What can hang from each mark
Q588: Q43
Q536: Q172 Q837
Q261: Q837
Q837: Q185 Q261 Q536
Q43: Q185
Q172: Q315
Q66: Q43 Q837
Q185: Q837

Every row comes from one small tree of marks. The marks that hang from a mark follow it in brackets, in the order of their numbers. Every link used is in the known rows. Which tree was each row made from?
In the rows, 128 means zero.
Known rows
Q43[Q185[Q837[Q261 Q536[Q172]]]]: [131 126 138 138 155 128 119 178 166 130  28 147 129 128 120 106 120 137
 139]
Q837[Q185 Q536[Q172]]: [115 116 176 133 148 113 105 137 118 157  39 144 136 119 122 115 118 126
 139]
Q43[Q185]: [112 115 125 144 141 120 136 168 136 124 108 129 117 137 127 115 138 120
 131]
Q43[Q185[Q837[Q536[Q172[Q315]]]]]: [117 115 115 151 149 117 101 164 158 142  69 147 131 129 124 110 122 130
 131]
Q261[Q837[Q185 Q536]]: [105 116 168 128 138  81 141 156 121 157  59 111 131 135 118 125 145 130
 133]
Q66[Q837[Q185 Q261]]: [149 130  96 110 151 122 154 134 137 121 110 123 136  88 127 130 110 132
 125]
Q185[Q837]: [145 139  96 116 136 133 122 140 142 120 136 124 139 132 129 127 115 137
 126]
Q43[Q185[Q837[Q536]]]: [116 131 135 134 138 123 127 179 149 125  74 118 121 145 123 110 133 128
 132]
Q536[Q172[Q315] Q837[Q185 Q261]]: [155 110 106 128 153  99 133 128 155 161  51 212 163  76 127 122  80 147
 136]
Q588[Q43[Q185[Q837[Q536]]]]: [110 130 122 132 151 131 115 164 150 119  80  74 110 160 126 111 127 131
 133]
Q66[Q43[Q185] Q837[Q261 Q536]]: [133 135 143 131 147 114 159 142 150 111  70 132 106  88 122 131 140 125
 130]
Q837[Q185 Q261 Q536[Q172]]: [130 123 166 128 153 123 120 145 135 153   4 153 146 108 119 113 106 136
 144]
Q261[Q837[Q185]]: [119 110 133 127 147  82 145 158 122 148 107 119 137 126 123 129 137 129
 130]
Q43[Q185[Q837]]: [128 126  97 134 146 125 130 179 149 117 113 127 127 140 127 115 126 127
 129]
Q588[Q43]: [120 127 117 126 141 134 116 119 132 121 128  84 115 142 131 126 122 131
 129]
Q185[Q837[Q261 Q536[Q172]]]: [149 139 141 122 143 137 110 142 163 133  39 145 142 119 121 117 107 146
 136]
Q43[Q185[Q837[Q261 Q536]]]: [129 138 127 130 141 130 139 184 162 122  48 127 132 137 120 110 123 136
 136]

Write each row's tree
[136 122 159 140 162 112 137 138 155 122  52 158 104  80 123 127 138 127
 133]	Q66[Q43[Q185] Q837[Q261 Q536[Q172]]]
[107  98 157 144 149  72 114 140 131 174  53 144 140 116 118 124 132 134
 132]	Q261[Q837[Q185 Q536[Q172[Q315]]]]
[147 134 114 131 141 131 103 133 167 142  54 155 153 110 122 119  99 150
 134]	Q185[Q837[Q261 Q536[Q172[Q315]]]]
[128 117 137 137 149 117 110 138 139 162  23 166 158 100 119 114  97 138
 140]	Q837[Q185 Q261 Q536[Q172[Q315]]]
[157 115 140 118 156 106 141 140 148 150  34 196 150  84 127 117  88 144
 141]	Q536[Q172 Q837[Q185 Q261]]
[143 109 150 123 153  98 127 133 133 154  58 189 141  93 130 120 100 135
 136]	Q536[Q172 Q837[Q185]]
[131 122 117 133 152 107 151 137 138 107 148 133 102  92 130 138 145 115
 122]	Q66[Q43[Q185] Q837]
[145 128 113 114 154 105 148 114 119 120 150 132 128  80 131 145 121 120
 124]	Q66[Q43 Q837[Q185]]
[132 130  83 126 161 137 129 172 163 110  98  89 122 146 128 112 112 139
 133]	Q588[Q43[Q185[Q837[Q261]]]]
[145 141 144 111 149 112 157 120 133 123  72 131 130  78 123 138 117 130
 131]	Q66[Q43 Q837[Q185 Q261 Q536]]
[131 134 150 115 145 104 143 112 117 129 100 121 120  86 126 140 129 120
 126]	Q66[Q43 Q837[Q185 Q536]]
[135 132 149 127 141 130  96 133 148 138  66 134 133 129 124 119 118 138
 132]	Q185[Q837[Q536[Q172]]]
[145 153 125 114 129 140 132 143 156 125  60 120 144 129 121 120 112 147
 134]	Q185[Q837[Q261 Q536]]
[111 104 163 152 135  81 109 126 144 164  65 142 127 120 119 128 146 137
 128]	Q261[Q837[Q536[Q172[Q315]]]]
[146 128 105 129 156 114 163 143 151 104 118 145 112  83 127 136 134 126
 126]	Q66[Q43[Q185] Q837[Q261]]
[129 122 169 132 140 119 111 103 141 132  82 128 104  98 126 127 139 128
 125]	Q66[Q837[Q536[Q172]]]
[160 120 143 126 144 114 137 123 161 142  48 198 134  89 127 121 101 148
 137]	Q536[Q172 Q837[Q261]]
[151 132 123 108 139 109 169 145 142 139  57 166 150  99 126 122  92 143
 137]	Q536[Q837[Q185 Q261]]
[144 107 123 139 137 101 116 108 153 156  92 200 139  89 131 127 103 142
 129]	Q536[Q172[Q315] Q837]
[148 128 151 120 163 110 136 114 137 133  53 155 130  67 123 134 115 130
 133]	Q66[Q43 Q837[Q185 Q261 Q536[Q172]]]
[113 109 184 144 139  87 115 136 139 156  51 132 113 127 118 124 154 135
 132]	Q261[Q837[Q536[Q172]]]
